In the rows, 128 means zero.
Known rows, with every step that occurs:
G D Y E Q: [ 97 172 193 176  57 162 168 184 173  98 118  95 128 184 162 159 129 138
 115 156 132]
L G K Q E: [112 137  95 174  83 205 194 117 110 113 154 121 142 175 111 132 103 158
 131 156 102]
K G D Y H: [145 143 152 164  65 147 160 173 150 105 157 131 139 101 185 175 125 156
 158 145 117]
Y D: [122 124 165 154 102 111 114 135 164 114 151 115 134 142 120 145 164 131
 136 128 136]
L G K Q H Y D: [ 75 132 145 182  93 190 166 115 123 137 163 126 167 193 103 142 133 163
 141 171 117]
H Y: [ 88 110 143 144 134 126 177 122 147 132 138 104 167 105 128 138 142 143
 135 143 128]
H Q L: [107 103 124 166 135 133 189 106 136 126 125  94 162  61 105 147 139 141
 131 157 140]
Y E Q: [103 154 155 173  97 141 167 154 166 122 108  97 136 165 122 116 137 123
 111 130 125]
E Q H: [121 145 130 182 117 141 154 147 138 133 126 129 126 160 100 123 108 138
 105 125 132]
D Y H Q K G: [169 135 105 161  92 169 186 159 126 179 147 121 160  48 137 160 138 149
 163 152 104]
Q H Y D: [ 96 121 162 169 125 141 135 109 159 145 152 123 148 140  99 152 164 153
 129 158 136]
K G D Y H Q E: [141 135 151 162  75 190 192 134 131 126 146 138 148  65 152 177 131 167
 158 190 116]
H Q K G D: [107 108 136 151 103 140 185 168 123 159 165 167 163  61 131 144 118 149
 124 161 131]
E Y H Q: [128  96 146 186 143 144 165 122 127 168 134 109 170  88 118 125 145 113
 163 119 124]
K G D: [ 98 118 152 149  96 117 160 166 147 107 165 161 144 103 159 144 118 149
 125 150 133]
E Q K G: [127 149  99 156  89 139 171 185 138 150 147 155 142 118 119 114 120 132
 102 136 109]
G D Y H Q: [141 125 181 169  88 149 174 148 131 119 131  95 157  88 163 182 123 147
 172 140 135]
L G K Q H: [109 135 100 194  99 185 179 133 104 135 159 128 144 185 108 132  89 160
 131 139 115]
L G D: [119 114 135 162  83 117 149 136 149 104 168 151 138 132 125 148 101 155
 128 149 131]
K Q E Y D: [110 136 164 177  85 189 145 134 150 140 155 123 141 196  86 131 167 124
 129 154 119]
D Y: [128 139 139 153  97 137 151 150 152 119 141  93 135 125 146 163 140 145
 140 142 127]
L G D Y H Q K: [175 129 118 180  62 168 176 146 127 155 159 123 149  88 123 181 108 161
 160 159 112]

Rows:
[126 126  91 172  75 155 193 122 143 112 150 103 154 133  88 141 109 154
 129 157 116]	K Q L G
[ 64 129 143 181 132 194 208 136 101 140 137  99 171 169 133 138 115 152
 134 138 122]	G K Q H Y
[102  99 134 172 145 174 175 104 131 166 139 130 158 100  88 126 151 129
 128 169 127]	H Q E Y
[157 123 112 198 121 176 155 109 141 146 144 117 129 132 107 134 146 126
 141 120 106]	Q E Y H
[119 162 111 172  84 161 181 181 160 159 135 136 137 136 117 111 138 130
  97 145 104]	Y E Q K G
[119 155 129 180  42 158 169 154 158  74 142 118 132 146 132 171 102 158
 109 193 124]	E Q L G D Y
[161 149 125 193  26 183 193 147 142  88 152  89 144 141 130 188  98 166
 156 161 109]	K Q L G D Y H
[ 87 135 166 192  96 212 153 136 126 124 156 115 143 215 121 130 162 121
 132 150 115]	G K Q E Y D
[132 125 145 175  79 166 198 143 139 109 141 112 162  44 163 185 131 161
 158 184 126]	K G D Y H Q L
[121 180 146 195  85 181 163 158 166 138 111  95 116 184 118 147 136 147
 110 157 124]	D Y E Q H
[138 128  88 153 105 133 166 164 139 158 167 151 138  89 123 132 133 141
 116 134 111]	Q K G
[159 103  88 186 111 143 185  82 135 131 136 103 162  53  91 148 124 151
 160 156 116]	Y H Q L G
[120 153 148 170  91 156 160 147 175 128 129  74 129 143 143 160 157 145
 134 149 123]	D Y E
[ 99 130 114 168  89 166 184 140 111 114 154 114 158 170 132 127 102 146
 142 133 112]	L G K Q
[111 115  77 189 110 152 169 103 128  93 155 110 138 120 130 146 120 150
 124 157 116]	Q L G K
[134 110 118 159 129 137 179 140 123 173 141 114 157  78 100 138 131 133
 131 129 130]	H Q K
[ 79 142 108 182  92 166 205 103 175 118 119  96 162 135  91 128 141 150
 105 198 110]	H Y E Q L G
[116 146 150 177  54 156 160 145 178 111 155 112 128 156 142 172 129 164
 130 182 123]	L G D Y E
[120 109 102 146 121 143 185 150 124 181 155 152 166  50 110 130 134 143
 128 154 121]	H Q K G
[162 130 131 176  63 190 181 104 134 122 147 128 142  95 118 182 115 173
 164 192 114]	L G D Y H Q E
[124 182 115 169  58 181 179 193 167 156 132 118 131 143 135 137 143 140
 106 168 100]	D Y E Q K G
[127 135 127 210 108 222 190 133 102 135 141  96 148 182 134 127 128 122
 151 114  99]	G K Q E Y H
[ 77 124 153 161 127 145 187 117 169 142 126  87 163 123 128 136 161 142
 128 152 124]	H Y E
[144  98 121 191  92 141 188  99 133 109 144 118 159  66 112 165 107 157
 154 164 128]	Y H Q L G D
[ 99 148 133 199  61 154 182 135 174  86 131 118 131 160 109 141 112 147
  97 180 125]	Y E Q L G D
[ 67 135 178 181 114 188 172 133 121 133 148 105 167 192 127 147 146 147
 139 148 128]	G K Q H Y D
[118 137 173 159  79 138 151 167 153  99 150 108 132 135 166 179 124 151
 134 147 137]	G D Y
[ 95 115 129 170 144 144 172 112 141 153 142 117 154 118 106 143 131 158
 123 147 131]	Q H Y
